Known rows, with every step that occurs:
d-g-x-h: [-1.757,  1.728, -0.526,  0.903, -1.855, -0.026, -0.328, -0.625,  0.140,
 -0.290,  0.440, -1.487, -0.006,  2.880,  2.328, -1.793,  0.998,  0.449,
 -0.871, -0.101,  1.061,  0.525]
d-g: [-1.850,  0.277, -0.449,  0.972, -2.414, -0.940, -1.018,  0.050, -0.128,
 -0.592, -0.713, -1.650,  0.250,  0.253,  1.554, -0.763,  1.094,  0.037,
 -0.878,  0.156,  1.295,  0.648]
h-g: [-0.904,  0.767, -1.298,  0.508, -1.212, -0.689, -1.518,  1.827,  0.584,
 -0.459, -1.104, -1.701,  0.038, -0.078,  0.894,  1.947,  0.706, -0.296,
  0.555,  0.290,  1.318,  1.149]
x-h-e-c-g: [-0.238, -0.321,  0.766, -0.743,  0.351,  0.169,  0.616, -2.390, -1.577,
 -0.490, -1.769,  2.737,  0.397, -1.192, -1.182, -1.414, -2.208,  0.142,
  1.154, -0.270, -0.262, -1.328]
x-h-e-g: [-0.148,  0.450,  2.814,  0.693,  1.077,  0.938,  1.066, -0.398, -0.003,
  0.071, -1.555,  1.892, -0.034, -2.163, -0.607, -2.402, -0.537, -1.975,
  1.156, -0.226, -0.198, -0.750]
e-c-g-x: [ 0.984,  0.367,  0.114, -0.921, -0.247, -0.710, -0.891,  1.358, -0.460,
 -0.910,  0.864, -0.440,  0.232,  0.279,  1.084,  0.969, -1.992,  5.326,
  0.476,  0.437, -1.022, -0.583]
h-e-c: [ 1.562, -1.373,  0.096, -0.452,  0.780, -0.321, -0.529, -2.026,  0.046,
 -0.431, -1.700,  1.176,  0.588, -2.214, -2.099,  0.899, -0.163, -1.478,
  0.665, -0.135,  0.761, -0.074]
c-d-e-g: [ 1.713, -1.059,  0.870,  1.742,  2.543,  0.448,  0.793,  1.566,  0.466,
  0.666, -0.374, -1.029, -0.631, -2.100, -0.300, -0.776, -0.068, -0.281,
  0.312,  0.020, -0.175, -0.220]
c-d-e-g-x-h: [ 1.801,  0.484,  0.870,  1.748,  3.271,  1.348,  1.461,  1.159,  0.738,
  0.991,  0.703, -1.000, -0.737,  0.617,  0.485, -1.798, -0.184, -0.215,
  0.308, -0.225, -0.314, -0.317]
d-g-x-h-e-c: [-0.026,  0.448,  1.803, -0.480,  0.257,  0.049, -0.407, -2.038,  0.316,
 -0.035, -0.270,  1.125,  0.755,  1.666,  0.133, -1.789,  0.520, -0.648,
  0.108, -0.411,  0.754, -0.076]
x-h: [-1.171,  0.939, -2.563,  1.434, -0.705,  0.233,  0.618, -2.356, -0.441,
 -0.420, -1.097, -0.293, -0.280,  0.554, -0.152, -0.446,  0.270, -1.377,
 -0.070, -0.379,  1.008,  0.160]
c-d-g-x-h-e: [-1.126,  0.302,  0.106,  1.432,  0.215,  0.456,  1.220, -0.592,  0.159,
  0.636, -0.444, -0.901,  0.251,  0.824,  1.303, -2.505,  1.177, -2.748,
 -1.107, -0.516,  1.637,  0.406]
x-h-d: [-1.527,  0.853, -2.865, -0.142, -2.710, -0.297,  0.700, -4.001, -0.853,
  0.022, -0.593,  1.425, -0.619,  1.479, -0.398,  0.150,  0.792, -3.354,
 -0.928, -0.467,  0.443,  0.306]
c-g: [-0.846,  0.055, -0.970,  0.166, -2.206, -0.637, -0.369,  1.436, -1.358,
 -0.902, -0.838, -0.975, -0.071, -1.484,  1.466, -0.096, -1.666,  2.218,
 -0.181,  0.632, -0.072, -0.332]
x-h-e-g-c-d: [-2.102, -0.784,  3.933,  0.951,  4.243,  0.901,  2.455,  1.072,  0.879,
  0.828,  0.045,  1.600,  0.728, -2.867, -1.991, -0.662, -0.179, -0.939,
  1.288, -0.705, -0.365, -0.847]
x-h-e-g-c: [-1.596, -0.361,  4.285, -0.406,  2.123,  0.767,  1.044,  1.366,  0.638,
  0.231, -0.118,  2.115,  0.900, -2.583, -1.807, -0.622, -0.596, -0.805,
  1.676, -0.071, -0.513, -0.857]
d-e-c-g: [ 2.224, -1.392, -0.215, -1.044, -0.113, -0.432, -1.067, -0.199, -1.265,
 -0.555, -0.803,  0.528, -0.125, -0.976, -0.737,  0.348, -2.040,  1.944,
  0.685,  0.535, -0.528, -0.750]
g-x-h-d: [-0.319,  1.398, -2.748, -0.619, -2.713, -0.115,  0.305, -2.129, -0.207,
  0.158,  0.771,  0.305, -0.624,  2.565,  0.720,  0.242,  0.602, -2.109,
 -1.332, -0.176,  0.108,  0.532]
h-d-e-g-c: [ 0.429, -1.530,  2.548, -2.281, -0.163, -0.309, -0.549,  1.933,  0.607,
  0.659,  1.311,  1.646,  0.147, -1.437, -1.528,  1.376, -0.277, -0.778,
  0.196,  0.604, -1.496, -0.185]
d-e-c-g-x-h: [ 2.272,  0.147, -0.506, -1.163,  0.410,  0.487, -0.464, -0.505, -1.068,
 -0.226,  0.350,  0.456, -0.228,  1.638, -0.001, -0.666, -2.284,  2.097,
  0.667,  0.244, -0.797, -0.895]
c-e: [ 1.165, -0.231, -3.808,  1.014, -0.608,  0.431, -1.079,  1.514, -0.570,
 -0.787, -0.883, -2.476, -0.489, -1.277,  0.284,  1.706,  1.307,  1.349,
 -0.796,  0.488,  0.311,  0.875]

Rows:
[-0.093,  1.462, -2.254,  0.939, -0.650,  0.487,  0.181, -0.663,  0.047,
 -0.345,  0.320, -1.535, -0.346,  1.682,  0.975, -0.276,  0.192, -0.209,
 -0.355, -0.064,  0.610,  0.373] => g-x-h
[ 0.247, -2.433, -1.479,  0.524,  2.163, -0.007,  0.365,  1.335,  0.515,
  0.620,  0.491, -2.027,  0.336, -1.766, -1.941,  2.048,  0.357, -1.394,
 -0.356,  0.105,  1.073,  0.451] => g-c-d-e
[ 1.174,  0.455, -1.204,  0.082, -0.414,  0.854,  0.182, -0.404, -0.080,
  0.017, -0.767, -0.305,  0.037, -0.154,  0.086, -1.094, -0.155, -3.119,
 -0.271,  0.065,  1.069,  0.188] => g-x-h-e
[-0.613,  0.074,  0.171,  1.234,  1.456, -0.892, -0.049, -0.601,  0.977,
 -0.103,  1.166, -1.911,  0.615,  1.755,  1.193,  0.462,  1.327,  3.056,
 -0.725, -0.638,  0.467,  0.466] => e-c-d-g-x
[-3.276,  1.159, -0.863, -0.070, -3.914, -0.812,  0.341, -3.606, -0.913,
  0.066, -0.443,  1.321, -0.198,  2.537,  1.017, -1.403,  1.531, -2.732,
 -1.534, -0.494,  0.695,  0.490] => x-h-d-g
[-0.009,  2.058,  1.729,  1.064,  0.949,  0.769,  0.522,  1.064,  0.827,
 -0.127,  0.825, -0.357, -0.306,  0.760,  1.467, -1.315, -0.445,  1.988,
  0.720, -0.073, -0.785, -0.410] => e-g-x-h
[ 1.030, -0.471,  2.959,  0.290,  0.524,  0.286, -0.035,  1.707,  0.370,
 -0.092, -1.439,  0.762,  0.247, -3.668, -0.278, -1.114, -0.504, -0.893,
  0.879,  0.335, -0.263, -0.375] => h-e-g
[ 0.718, -0.517, -0.784, -2.138, -1.708, -0.301,  0.321, -3.909, -1.877,
  0.133, -0.552,  3.289, -0.564,  1.385, -1.334, -0.396, -1.640, -0.964,
  0.016, -0.110, -1.151, -0.939] => x-h-d-e-c-g
[ 0.998,  1.083,  1.929,  0.587,  0.525,  0.088, -0.611,  3.343,  1.236,
 -0.361,  0.987, -1.443, -0.119, -0.678,  1.840, -0.050, -0.391,  3.113,
  0.375,  0.476, -0.903, -0.015] => e-g-x
[ 1.332, -0.558, -1.997, -1.255, -0.677, -0.114,  0.019, -5.613, -0.684,
  0.364, -0.571,  2.700, -0.588,  1.988, -2.487,  0.498,  0.260, -3.662,
 -0.103, -0.514, -0.039, -0.121] => x-h-d-e-c
[-2.349, -0.888, -0.839, -1.735, -2.679, -0.730, -1.388,  2.029, -0.278,
 -0.140,  1.300, -0.488,  0.474,  0.277,  0.283,  2.413,  2.395,  1.215,
 -1.714,  0.506, -0.369,  0.986] => h-d-g-c-e
[ 1.993,  0.268, -3.020, -1.253, -2.425,  0.434, -0.251, -2.005, -0.429,
  0.645,  0.527,  0.296, -0.893,  2.617, -0.084, -0.218,  0.295, -4.319,
 -1.297,  0.137,  0.249,  0.534] => g-x-h-d-e
[-1.677, -0.671, -0.697,  0.546,  2.787,  0.442,  0.438,  1.498,  0.881,
  0.995,  0.131, -1.134,  0.267,  0.592, -1.589,  1.777,  0.773, -2.350,
  0.907, -0.337,  1.338,  0.721] => x-h-g-c-d-e
[-0.499,  1.223, -0.511, -1.964, -1.905, -0.583,  0.297, -2.413, -1.115,
 -0.314,  1.090,  2.455, -0.225,  2.650,  0.537,  0.208, -1.606,  2.295,
 -0.195, -0.299, -1.665, -0.774] => e-c-g-x-h-d
[-1.011,  1.492, -1.582, -1.475, -3.720, -0.299,  0.432, -0.619, -1.568,
 -0.157,  0.840,  0.998, -0.641,  1.901,  1.923, -0.609, -1.372,  0.475,
 -1.174,  0.219, -1.000, -0.347] => c-g-x-h-d
[ 1.946, -0.741,  1.190, -1.162, -1.323, -0.169, -0.465,  0.331,  0.036,
  0.527, -0.103,  1.347, -0.708, -0.984, -0.367, -0.195, -0.143, -2.073,
 -0.271,  0.479, -1.005, -0.078] => h-d-e-g
[ 1.704, -1.557, -3.128,  1.601,  1.075,  0.192,  0.448, -0.234, -0.139,
  0.500, -0.971, -2.245, -0.608, -1.236, -0.700,  0.342,  0.589, -2.633,
 -0.812, -0.037,  1.462,  0.506] => c-d-e
[ 1.348,  1.764,  0.193,  1.049,  1.645,  1.663, -0.111,  3.168,  0.378,
 -0.235,  0.893, -1.189, -0.679,  0.559,  1.580, -0.322,  0.534,  3.833,
  0.439,  0.212, -1.460, -0.021] => c-e-g-x-h
[-1.737, -0.304,  3.341, -0.093,  1.579, -0.295, -0.159,  3.341,  1.197,
 -0.347,  1.157, -0.144,  0.758, -2.216, -0.541,  1.390, -0.402,  3.155,
  1.146,  0.384, -1.073, -0.390] => e-g-c
[-0.704, -1.470,  1.209,  0.842,  1.630, -0.724,  0.456, -2.170,  0.221,
  0.177, -1.263,  0.508,  0.820, -1.354, -0.812, -0.715,  1.143, -0.996,
 -0.196, -0.725,  1.170,  0.147] => h-e-c-d-g
[ 1.711,  0.234, -0.038, -0.438,  1.336,  0.565,  0.048, -2.235,  0.254,
 -0.061, -0.497,  1.146,  0.391,  0.555, -1.325, -0.237, -0.287, -1.395,
  0.740, -0.450,  0.406, -0.271] => g-x-h-e-c
[ 0.743, -1.456,  3.102, -0.724,  1.808,  0.222, -0.762,  3.661,  1.061,
  0.196,  0.912, -0.218,  0.460, -2.198, -1.334,  0.857, -0.671,  1.046,
  1.088,  0.744, -0.824, -0.385] => d-e-g-c
[-1.045,  0.710, -0.741, -1.136, -4.381, -1.310, -1.258,  0.238,  0.105,
 -0.047,  1.068, -0.805, -0.031,  2.145,  2.494,  0.040,  1.378, -0.530,
 -2.157,  0.278,  0.370,  1.107] => h-d-g-x
[-0.045, -0.705, -0.940,  1.455,  3.245,  0.431,  2.007, -4.459, -0.197,
  0.335, -1.714,  1.620,  0.249, -0.900, -2.652, -0.425,  0.407, -2.730,
  0.613, -1.278,  0.951, -0.430] => x-h-e-c-d
[ 1.990, -1.284, -2.883, -1.218, -2.931, -0.456, -0.861, -1.385, -0.662,
  0.314, -0.674,  0.295, -0.669, -0.120, -0.796,  0.803,  0.553, -4.397,
 -1.377,  0.478,  0.614,  0.665] => h-d-e
[-3.313, -0.560,  1.108, -0.216, -1.171, -1.089, -1.090,  1.576,  0.501,
 -0.431,  0.806, -1.428,  1.188, -0.244,  0.495,  0.943,  1.060,  1.324,
 -0.468,  0.263,  0.849,  0.569] => d-g-c
[ 3.418, -0.065,  1.719, -0.153,  0.624,  0.558, -1.144,  3.660,  1.048,
  0.192,  0.769, -1.401, -0.515, -0.685,  1.085, -0.586, -0.650,  1.016,
  0.357,  0.874, -0.762,  0.016] => d-e-g-x
[-4.130,  0.472, -0.525,  1.209,  2.373,  0.006,  0.973,  1.126,  1.004,
  0.438,  0.416, -1.139,  0.557,  0.756, -0.725,  2.307,  1.022, -0.184,
  0.990, -0.785,  1.150,  0.748] => x-h-g-c-d
[ 2.494,  0.832,  0.355,  0.508,  1.050,  0.918, -1.139,  5.073,  0.753,
 -0.455,  1.037, -2.309, -0.531, -0.839,  1.916,  0.820,  0.471,  4.867,
  0.133,  0.768, -1.522,  0.346] => c-e-g-x
[-1.746,  0.992,  0.132,  1.773,  1.943, -0.265,  1.091, -2.563,  0.589,
  0.164,  0.958, -0.722,  0.322,  3.059,  0.905, -0.880,  1.389,  2.137,
 -0.356, -1.121,  0.497,  0.123] => e-c-d-g-x-h
[ 3.067, -0.816, -0.613, -3.096, -2.119, -0.774, -1.323,  0.148, -1.027,
  0.027,  1.063,  1.270, -0.387,  1.085,  0.165,  1.055, -1.823,  1.188,
 -0.488,  0.667, -1.433, -0.402] => h-d-e-c-g-x
[-0.288, -0.260, -0.041, -0.518, -0.416, -0.927, -0.501, -0.377, -1.023,
 -1.037, -0.595,  0.512,  0.229, -0.948,  0.061,  0.815, -1.888,  4.077,
  0.719,  0.111, -0.760, -0.758] => e-c-g
[-2.258, -0.717,  2.811,  1.339,  3.562, -0.141,  1.262,  3.068,  1.446,
  0.212,  1.289, -0.742,  0.588, -2.515, -0.701,  1.372,  0.046,  2.922,
  0.855, -0.259, -0.766, -0.332] => e-g-c-d
